In the rows, zero is written as 128.
Known rows, with every step that occurs:
gaded, zotir, givale, zukub: [156 142  74 117 165 100  82 114  88 132 100 125 103 144 179 155 150 116
  92 111 153  84]
zotir, gaded, bukam: [143 120 110 113 154 144 112 135 136 169 100 161 133 157 146 151 109 109
 101 115  98 111]
suna, zukub, diru: [104 150 128 104  92 130 140 135 146 148 161 160 139 114 122 118 149 127
 159 122  95 153]
tema, gaded, zotir, givale, zukub, besak: [179 141  76 105 185  78  98 108 104 159 119 112 137 161 201 147 174 101
 101 127 155  72]
tema, gaded, bukam, givale, zotir: [166  83 123 117 195 134 124 134 175 134 151 103 172 186 189 141 142 102
  82 130 144 122]
zotir, gaded, tema: [131 151 106 132 163 105  73 153 142 158 105 172 118 169 174 137 121 112
 129 128 100 120]
givale, tema, gaded, bukam: [159  99 108 127 188 145 105 117 140 140 126 118 171 166 163 155 155 134
  98 107 131 115]
gaded, zotir, givale, tema: [150 126  53 128 181 112  46 118 110 127 107 126 136 162 164 166 135 132
  81  97 148  66]
givale, tema, gaded, zukub, vusi: [207 121 125 148 199 134 120 136 125 143 168  87 174 159 134 120 203 114
  88 130 158  84]
givale, zotir: [130 115 128 124 163 136 114 143 123 105 140 115 165 168 131 131 135 118
 123 143 104 141]
tema, gaded, bukam, givale: [165  95 122 120 169 128 135 123 178 150 140 114 145 157 188 139 138 109
  87 119 163 114]
bukam, gaded, zotir, givale, zukub: [170 145  57  82 159 111  61 100 116 114 125 109 127 153 178 164 136 126
  83 129 132  89]
gaded, zotir: [139 119  96 119 137 108 116 116 122 134  95 132 115 131 168 155 114 124
 103 119 131 110]
tema, gaded, bukam, givale, zukub: [169 105 127 118 177 129 139 124 154 140 138 105 137 161 195 137 167 106
  95 127 164 119]
tema, gaded, zotir: [166 129 109 114 161 102 129 117 142 151 106 137 132 144 191 145 140 126
 102 118 136 113]
suna, zukub: [121 154 119 121 109 145 143 125 111 134 146 158 150 106 120 110 121 114
 155 133 102 143]
tema, gaded, bukam, givale, zukub, vusi: [194 118 144 128 194 129 152 134 143 141 151  94 136 162 193 135 188  95
  92 120 176 113]
gaded, zotir, givale, zukub, vusi: [183 157  92 127 182  99  96 123  77 132 113 117  99 146 180 153 170 106
  89 106 164  77]
zotir, gaded, bukam, givale, zukub: [147 122 106 117 170 143 105 151 145 146 119 134 127 173 165 145 141  95
  97 134 128 100]
suna, zukub, vusi: [154 171 140 133 128 145 159 138  98 135 161 146 149 107 120 107 147 102
 152 125 118 134]
zukub, vusi: [164 147 152 142 150 128 146 141 112 127 146 115 125 131 127 127 156 115
 125 119 146 119]
tema, gaded, zotir, givale, zukub: [183 151  90 113 186  94  98 116 111 151 110 130 121 155 202 145 171 118
  95 111 155  90]

Rows:
[159 121  90 127 188 122  89 126 135 131 113 124 162 169 178 157 161 140
 103 115 134 101]
givale, tema, gaded, zotir
[178 140  86 113 180  93  94 114 134 162 115 140 130 153 195 147 143 122
  85 103 153  87]
tema, gaded, zotir, givale
[151 116 119 106 167 128 100 165 154 156 157 125 164 189 120 125 168 101
  94 152  86 110]
givale, zotir, gaded, zukub, diru
[163 124  93 118 146 114 115 139 125 178 142 117 154 150 111 118 142  79
  99 164 115  63]
zotir, gaded, zukub, besak
[133 125 111 123 182 140  84 181 172 114 158 122 169 204 144 125 139  98
 110 158 117 108]
bukam, givale, zotir, gaded
[152 131  70 119 156  99  78 114 115 142 104 136 113 141 173 157 119 121
  82 101 149  77]
gaded, zotir, givale
[137  71 112 121 175 144 110 135 158 111 144  95 159 179 166 150 117  98
  80 132 139 119]
gaded, bukam, givale, zotir
[147 116 109 138 186 136  87 152 180 113 167  98 171 180 158 127 172 126
 109 136 166  99]
bukam, givale, tema, gaded
[154 109  84 133 192 121  78 143 175 117 141 104 162 183 187 149 162 126
  91 127 168  85]
bukam, givale, tema, gaded, zotir
[220 129 150 138 175 117 164 130 128 165 167  95 147 134 142 104 190  97
  86 133 164  95]
tema, gaded, zukub, vusi
[143 113  91 109 167 128 107 143 138 154 126 116 140 179 164 148 143  79
 106 149 130  82]
zotir, gaded, bukam, givale, zukub, besak
[154 102 134 104 165 118 137 132 182 153 149 105 127 167 197 143 191 117
  98 118 160 130]
tema, gaded, bukam, givale, zukub, diru
[152 134  61 110 164  83  84 108  81 139 108 108 116 151 178 157 152  98
 100 125 153  64]
gaded, zotir, givale, zukub, besak
[140  92 114 125 156 139 127 125 136 119 129  97 119 150 172 146 146 102
  94 129 163 115]
gaded, bukam, givale, zukub
[157 100  91 120 185 122  91 166 160 135 180  84 185 203 133 116 151  64
  89 185 129  66]
bukam, givale, zotir, gaded, zukub, besak
[132 136 108 128 193 116  65 165 136 134 119 155 155 205 172 138 130 103
 125 145  79 134]
givale, zotir, gaded, tema
[141 108  86 126 183 157  73 155 165 142 125 134 157 190 153 156 128 111
  87 122 125  87]
zotir, gaded, bukam, givale, tema
[130 123 102 134 197 115  56 180 176 117 148 130 155 217 183 132 135  92
 109 154 118 115]
bukam, givale, zotir, gaded, tema
[167 133  53  83 152 111  56  98 140 123 128 117 136 152 169 166 108 130
  73 120 129  85]
bukam, gaded, zotir, givale
[200 113 121 153 204 133 107 155 164 126 193  69 172 174 147 114 203 103
  77 139 191  69]
bukam, givale, tema, gaded, zukub, vusi
